Every row comes from one small tree of marks. Brackets hold a mark, then the marks that hang from it, in alphabetical order. Every link used is in the known rows. Which tree was each row made from?
(in the rows, 128 means zero)
Known rows
{luga {dunas bososag} femot}: [137 111 107 141  96 131 101 125 122 134  49 129 142 133 124 121 103 125
 130]
{luga femot negiza}: [150 116 111 113 104 129 120 135 123 130  64 130 143 122 129 119  92 107
 128]
{luga dunas}: [127 127 113 131 122 138 121 125 121 130  96 128 121 134 126 125 105 127
 129]
{safoma {femot luga negiza}}: [114 126 110 131 174 111 131 140 144 126 191 140 122 127 100 126  70 140
 126]
{safoma {femot negiza}}: [118 132 125 128 164 100 140 140 145 128 161 125 128 123 103 122  90 130
 132]
{safoma {femot kofu {luga dunas negiza}}}: [117 121  59 121 151 137 130 133 121 124  98 145 112 121 117 115  31 137
 122]
{safoma femot}: [112 125 109 129 140 113 147 134 134 128 145 127 125 122 112 122 111 125
 132]
{bedi {luga dunas}}: [113 131  93 144 119 153 120 119 114 132 132 132 113 137 117 125  73 134
 132]
{safoma {femot kofu {luga dunas}}}: [110 124  64 123 164 135 140 125 126 126 127 151 105 126 118 116  35 145
 116]
{dunas {bososag negiza}}: [119 118 116 135 122 103 123 125 138 135 107 114 150 122 117 139 157 148
 131]
{luga femot}: [143 120 118 118 116 127 129 127 127 132  90 136 137 128 131 120  96 115
 122]
{bedi {luga {femot kofu} negiza}}: [138 128  76 112 116 144 127 126 118 131  83 144 128 121 132 113  26 124
 123]
{kofu {femot {luga {dunas bososag}} negiza}}: [130 126 116 162 137 133  86 118 120 133 134 126 143 142 113 136  78 163
 132]
{kofu femot}: [133 134 123 135 122 129 130 114 115 133 132 120 140 132 132 132 113 139
 130]
{safoma {femot dunas kofu}}: [110 136 104 110 161 116 150 127 141 129 138 145 110 113 121 115  51 145
 122]
{kofu {femot {dunas bososag} luga negiza}}: [126 133 138 156 144 126  88 119 134 134 177 135 142 133 111 139  73 174
 130]
{luga {dunas bososag} {femot kofu} negiza}: [147 114  88 126 102 132 101 127 120 130   5 134 141 123 131 114  63 127
 127]
{luga dunas {femot kofu} negiza}: [151 121  83 103 117 138 122 128 118 130  17 141 128 124 139 110  35 116
 120]
{kofu {femot dunas}}: [129 138 132 131 125 134 124 112 122 136 142 129 133 128 128 131  87 149
 129]
{safoma {femot {dunas bososag}}}: [103 122 123 146 129 112 120 130 141 132 147 128 130 118 102 125 113 146
 137]

Write each row's tree
[145 124 110 125 137 117 102 127 136 132  50 138 136 129 127 116  46 140
 123]
{luga {dunas bososag} {femot kofu negiza}}
[119 129 123 138 119 109 118 109 132 143 120 114 154 121 117 142 118 169
 132]
{kofu {femot {dunas {bososag negiza}}}}
[135 115  77 112 122 110 125 117 132 138  21 132 144 122 130 122  71 147
 117]
{luga {dunas {bososag negiza}} {femot kofu}}
[115 123 108 143 129 120 110 109 130 141 148 128 149 126 114 146  97 180
 125]
{kofu {femot {dunas {bososag negiza}} luga}}
[131 140 134 132 160 132 109 119 132 134 188 142 129 134 118 135  45 164
 122]
{kofu {femot dunas luga negiza}}
[128 130 100 111 146 145 114 128 129 126 121 155 113 119 131 124  42 149
 117]
{femot dunas kofu {luga negiza}}
[112 124  97 121 152 118 117 118 143 135 129 146 129 118 122 137  77 180
 115]
{femot {dunas {bososag negiza}} kofu luga}
[135 123  87 140 117 153 104 119 102 131 100 129 134 136 125 131  68 140
 130]
{kofu {femot {luga dunas negiza}}}
[125 134 137 126 165 131 107 132 144 129 185 149 116 130 113 131  59 152
 120]
{femot dunas luga negiza}
[152 123  97 100 121 128 128 131 126 129  48 141 136 118 141 113  56 118
 119]
{luga {femot kofu} negiza}
[131 121 102 105 130 105 126 118 145 140  64 140 142 113 129 125  65 157
 116]
{luga {femot {dunas {bososag negiza}} kofu}}
[115 116  88 130 139 127 128 140 126 124 144 135 126 121 106 125  87 127
 131]
{safoma {femot {luga negiza}}}
[133 145 150 129 148 121 116 119 134 136 161 128 135 129 120 131  66 152
 129]
{kofu {femot dunas negiza}}
[134 134 111 141 151 139 107 118 119 133 147 132 130 143 119 132  50 153
 124]
{kofu {femot {luga dunas} negiza}}
[127 140 124 111 183 131 115 128 146 127 168 159 109 125 126 125  27 162
 112]
{femot dunas kofu luga negiza}
[106 131  88 113 170 128 141 126 140 128 168 159 104 118 116 119  31 156
 115]
{safoma {femot dunas kofu luga}}
[106 129 109 131 146 112 130 126 143 130 130 139 123 113 113 120  78 156
 129]
{safoma {femot {dunas bososag} kofu}}
[111 126  79 119 168 125 147 130 134 124 157 150 112 121 120 119  55 147
 116]
{safoma {femot kofu luga}}
[134 133 113 126 136 129 121 129 132 134 145 139 131 131 114 119  43 127
 126]
{bedi {luga {femot negiza}}}
[134 120  77 129  94 154 112 126 109 134  69 134 128 131 118 116  38 112
 131]
{bedi {luga dunas femot negiza}}
[136 126  63 116 113 153 120 122 111 133  53 144 120 126 130 110   4 123
 123]
{bedi {luga dunas {femot kofu} negiza}}
[119 127  88 142 108 156 110 127 109 130 104 126 120 131 115 124  69 125
 137]
{bedi {luga dunas negiza}}
[116 143 119 109 185 102 144 134 153 129 157 144 113 114 113 116  30 150
 123]
{safoma {femot dunas kofu negiza}}
[121 132 127 130 132 126 110 121 137 131 112 141 125 120 130 126  94 159
 125]
{femot {dunas bososag} kofu}
